Each row was made from one small tree. The marks that hang from a mark follow it in brackets, in the order of their numbers. Every link used is in the known rows. Write each row's tree.
Known rows:
J_402(J_545): [  4   8   2 -10  24  11   2  18  27 -21  -9  -7  -1  -8  17 -22   4  -2
 -11]
J_728(J_890(J_467(J_35))): [ -7   5  18  18  13 -22   7  -2  -7   7  -1 -17  -4 -13   3  12 -17  -4
   6]
J_728(J_890(J_467(J_973(J_402(J_545))))): [ -3  -2  12   9   0   6  -1 -11 -29   6 -19 -16 -12 -18 -18 -17  -2   5
  25]
J_973(J_728(J_467)): [  1  -9  -3 -22   9  -6 -14  18   9 -29   1   3 -14   7   7  -7 -19   2
   5]
J_467(J_35 J_973): [ -2  16  15  -6  -6   0  23  -4  14  -5 -23  16  16  18  11  -3   2  20
   6]
J_35(J_467(J_973(J_545))): [  0   3 -10  13  -1  19  -3   0   3  -2  -3  -3  13  10  -4 -31  11   5
   1]
J_890(J_467(J_728) J_973(J_402 J_545)): [ 14  -5  -8   6  15  22 -11 -17  -2  22  16  -7   6 -13  -7  27  38 -27
 -10]
J_728(J_467(J_973)): [ -3  10  14 -21   6  11   1  -2  -4 -25 -14   6   4  18   5 -23  -1  16
  25]
J_728(J_467 J_890(J_973)): [-10   1  -8  -8  16  -6   7  11 -27  -6   7  -5   6   1  -7 -20 -13   1
   7]
J_35(J_467(J_728 J_973(J_402 J_545))): [  7  -2  -6  15 -19  16 -16 -18   7  14   7  -2   6   1  -5 -11  26  -5
  -3]
J_35(J_467(J_728 J_973)): [  5   3   9   6  -9   2 -10 -19  12  -8  21  -7  18  11  14  -5  22  -2
  10]
J_973(J_402(J_545) J_728(J_467(J_35))): [ -4  -2   6  -4  -5  -7  -4  19   4 -26 -17   0 -30  -8  -1 -11 -32  14
  -2]
J_973(J_402 J_545 J_728): [ 10 -17 -25 -11  -7   8 -10  17  20  11 -15  13 -15  -3 -11  -5  -4  -6
 -19]
J_35(J_467(J_728)): [  7  -5   4   8   3  -9 -17  -7  30  -9  31 -18   8  -1  24  -1  16 -24
  -6]
J_973(J_402 J_545 J_728(J_890)): [  2 -18 -31   1 -13  -5 -11  23  -6  24 -13   7 -19 -14 -23  -9 -20   2
 -21]
J_890(J_973): [  3  -1 -12 -19  16   6  18   4  15  -2   2   7  21  12   6  -6  16 -13
  -6]
J_35(J_467): [  0  -9  -1   2   6 -10  -3   1  27 -12  12 -18   4   6  13 -24   1 -22
   2]
J_728(J_467(J_35 J_973)): [ -9  20  25  -8   0   1  14  -2  -3 -23 -20  10   6  18   9 -13 -11  26
  20]
J_890(J_728 J_973): [ -2  -2  -5 -15   8   1   8   0  20   6  25  -4   8   1  19   8  19 -28
 -13]
J_35(J_467(J_728(J_890) J_973(J_545))): [ -1   7  -9  32 -11   7 -17  -4 -18  16  18  -9  13  -8  -7 -12  12  10
  -9]
J_973(J_402 J_545 J_728(J_467 J_890)): [ -5 -15 -22   0  -7  -4 -21  24 -23   6 -11   0 -30 -13 -25 -18 -33   7
  -8]
J_728(J_467(J_35)): [ -6  13  20  -7  14 -10   6  10  14 -25 -10  -2  -5   6  17 -10 -17   6
   3]
J_467(J_728(J_890) J_973): [ 3 11  6 -1 -8 -1 -4 -7 -7 12  4  6 15  0  5  5 12 14  2]
J_973(J_402 J_728(J_890)): [  0 -24 -19 -11 -19 -22  -4  12   2  17  -9   4 -18  -6 -15  -5 -24  -6
  -5]

Write each row's tree:
[  0   0 -26  33   4   3 -11   4 -17  20  37 -14  20 -13  -7  -4  15 -12
 -25]
J_35(J_467(J_728(J_890(J_973(J_545)))))
[  9  15   4  22  24  15   1  -9  -1  11  20  -3  18 -11   6  40  29  -8
 -21]
J_890(J_467(J_35 J_728) J_973(J_545))
[  6 -17 -13 -10  15   0   2  -2  -4  -5  16  -1   7   3  -4  23   7 -17
   7]
J_890(J_467 J_973(J_728))
[  5  -9  -8 -16 -17  12   1   6   4  -8 -25  13 -11   2 -10 -16  -2  17
   6]
J_467(J_973(J_402(J_545) J_728))
[ -2  -6   7  -4  20   1  -1 -15   8   4  34 -20   2  -9  16  24  21 -39
   4]
J_890(J_467 J_728 J_973)
[ 10   1   8 -18 -17   8  -3 -20  18  10  -8  11   7   9   7   6  26  -1
   8]
J_467(J_728 J_973(J_402))
[ -5   0  -6  -9   4  -9  13  13  -9 -20   4  14   3  14   0   7 -20  12
  -1]
J_890(J_973(J_728(J_467(J_35))))
[  7   7  31   6 -12  -2   1 -35   4  10  -5  -1   2   0   5  33  20  -1
  19]
J_890(J_467(J_35 J_728 J_973(J_402)))
[ -1  -5   0  22  -3 -20 -19  -3   6   6  34 -24   4 -11  12  -6   1 -17
  -8]
J_35(J_467(J_728(J_890)))
[-14   8  16   2 -22 -14  13  -6 -28   3 -28   4  -9   5 -15 -20 -29  25
  24]
J_728(J_467(J_35 J_973(J_402)) J_890)
[  0  -6   0 -12 -32  -9  17  -5   8   6 -28  26  -3  17  -8   6 -12  19
   7]
J_467(J_35 J_973(J_402 J_728))
[ -1 -12  -8 -17  -7  -3  10  -9  21  18  15  -5  -2  -1   8   5  16 -36
  -8]
J_890(J_728 J_973(J_402))
[-13   8  29  -7 -24  -8   4 -15   2  -2  -7  -1 -18   5  10  -2 -10   3
  17]
J_890(J_728(J_467(J_35 J_973(J_402))))
[  6 -10   5 -12   1   4  -6 -10  -5 -10  -3   4   0   9  -5  14   3   5
  25]
J_890(J_467(J_973(J_728)))
[ -7   8  22 -11 -14  -3  13 -10  -4 -11 -31  10  -5  17  -3 -15 -12  18
  24]
J_728(J_467(J_35 J_973(J_402)))
[  0 -10 -16 -22  10   1   0  14  -8 -23  10   9   2  13  -3  -3 -10   0
   4]
J_890(J_973(J_728(J_467)))
[ -3   5 -18   3   9   9   6  23 -14 -12  -1  17   2   6  -9   5 -15  19
 -19]
J_890(J_973(J_545 J_728(J_467(J_35))))
[  7 -15 -13 -15  -3   1  -6  17  21 -11 -13   2 -20  -9  -1 -13  -9  -3
  -9]
J_973(J_402(J_545) J_728)
[ -5  -4 -10  -7   5  15  -8   3  -3   8  14  -8 -16  -8  -3  -8   7 -23
 -12]
J_890(J_728(J_467) J_973(J_402 J_545))
[  5  19  19   5 -15   9   7 -11  13  -1 -18   9   3  -3  10   6  16  19
  -5]
J_467(J_35 J_728 J_973(J_402(J_545)))
[  8  -1  14   7   4  -6   9 -28   5  15  13  -5   9  -5   4  41  24 -23
   2]
J_890(J_467(J_35 J_728) J_973(J_402))
[  4  17  -6  11  -2  15 -11   3 -14  21  -1   8  14  -7  -4   2  16  20
 -15]
J_467(J_728(J_890) J_973(J_545))
[ -7  17  11  29   6   6   7  -4 -31  17 -16  -3   4 -10 -14   5  -6  21
   4]
J_728(J_890(J_467(J_35 J_973(J_545))))
[ -5   2   7 -10   2 -15  -2  18   7 -26  -5   7 -13   8  10   3 -29  13
   0]
J_973(J_728(J_467(J_35)))
[ -9   5   5  19  15 -16  21  -5 -23  13   6 -11  12  -7  -6  16  -7  -6
   5]
J_728(J_890(J_467(J_35) J_973))
[ -4  -1  -7  29   7 -11  -8  17 -19  14   0  -5 -13 -20 -13  20 -25   8
 -15]
J_973(J_545 J_728(J_890(J_467(J_35))))
[  4  -2 -15  15  15   8   8   7 -10   6   5   7   6  -3 -11  30   1   1
 -15]
J_890(J_467(J_35) J_973(J_545 J_728))
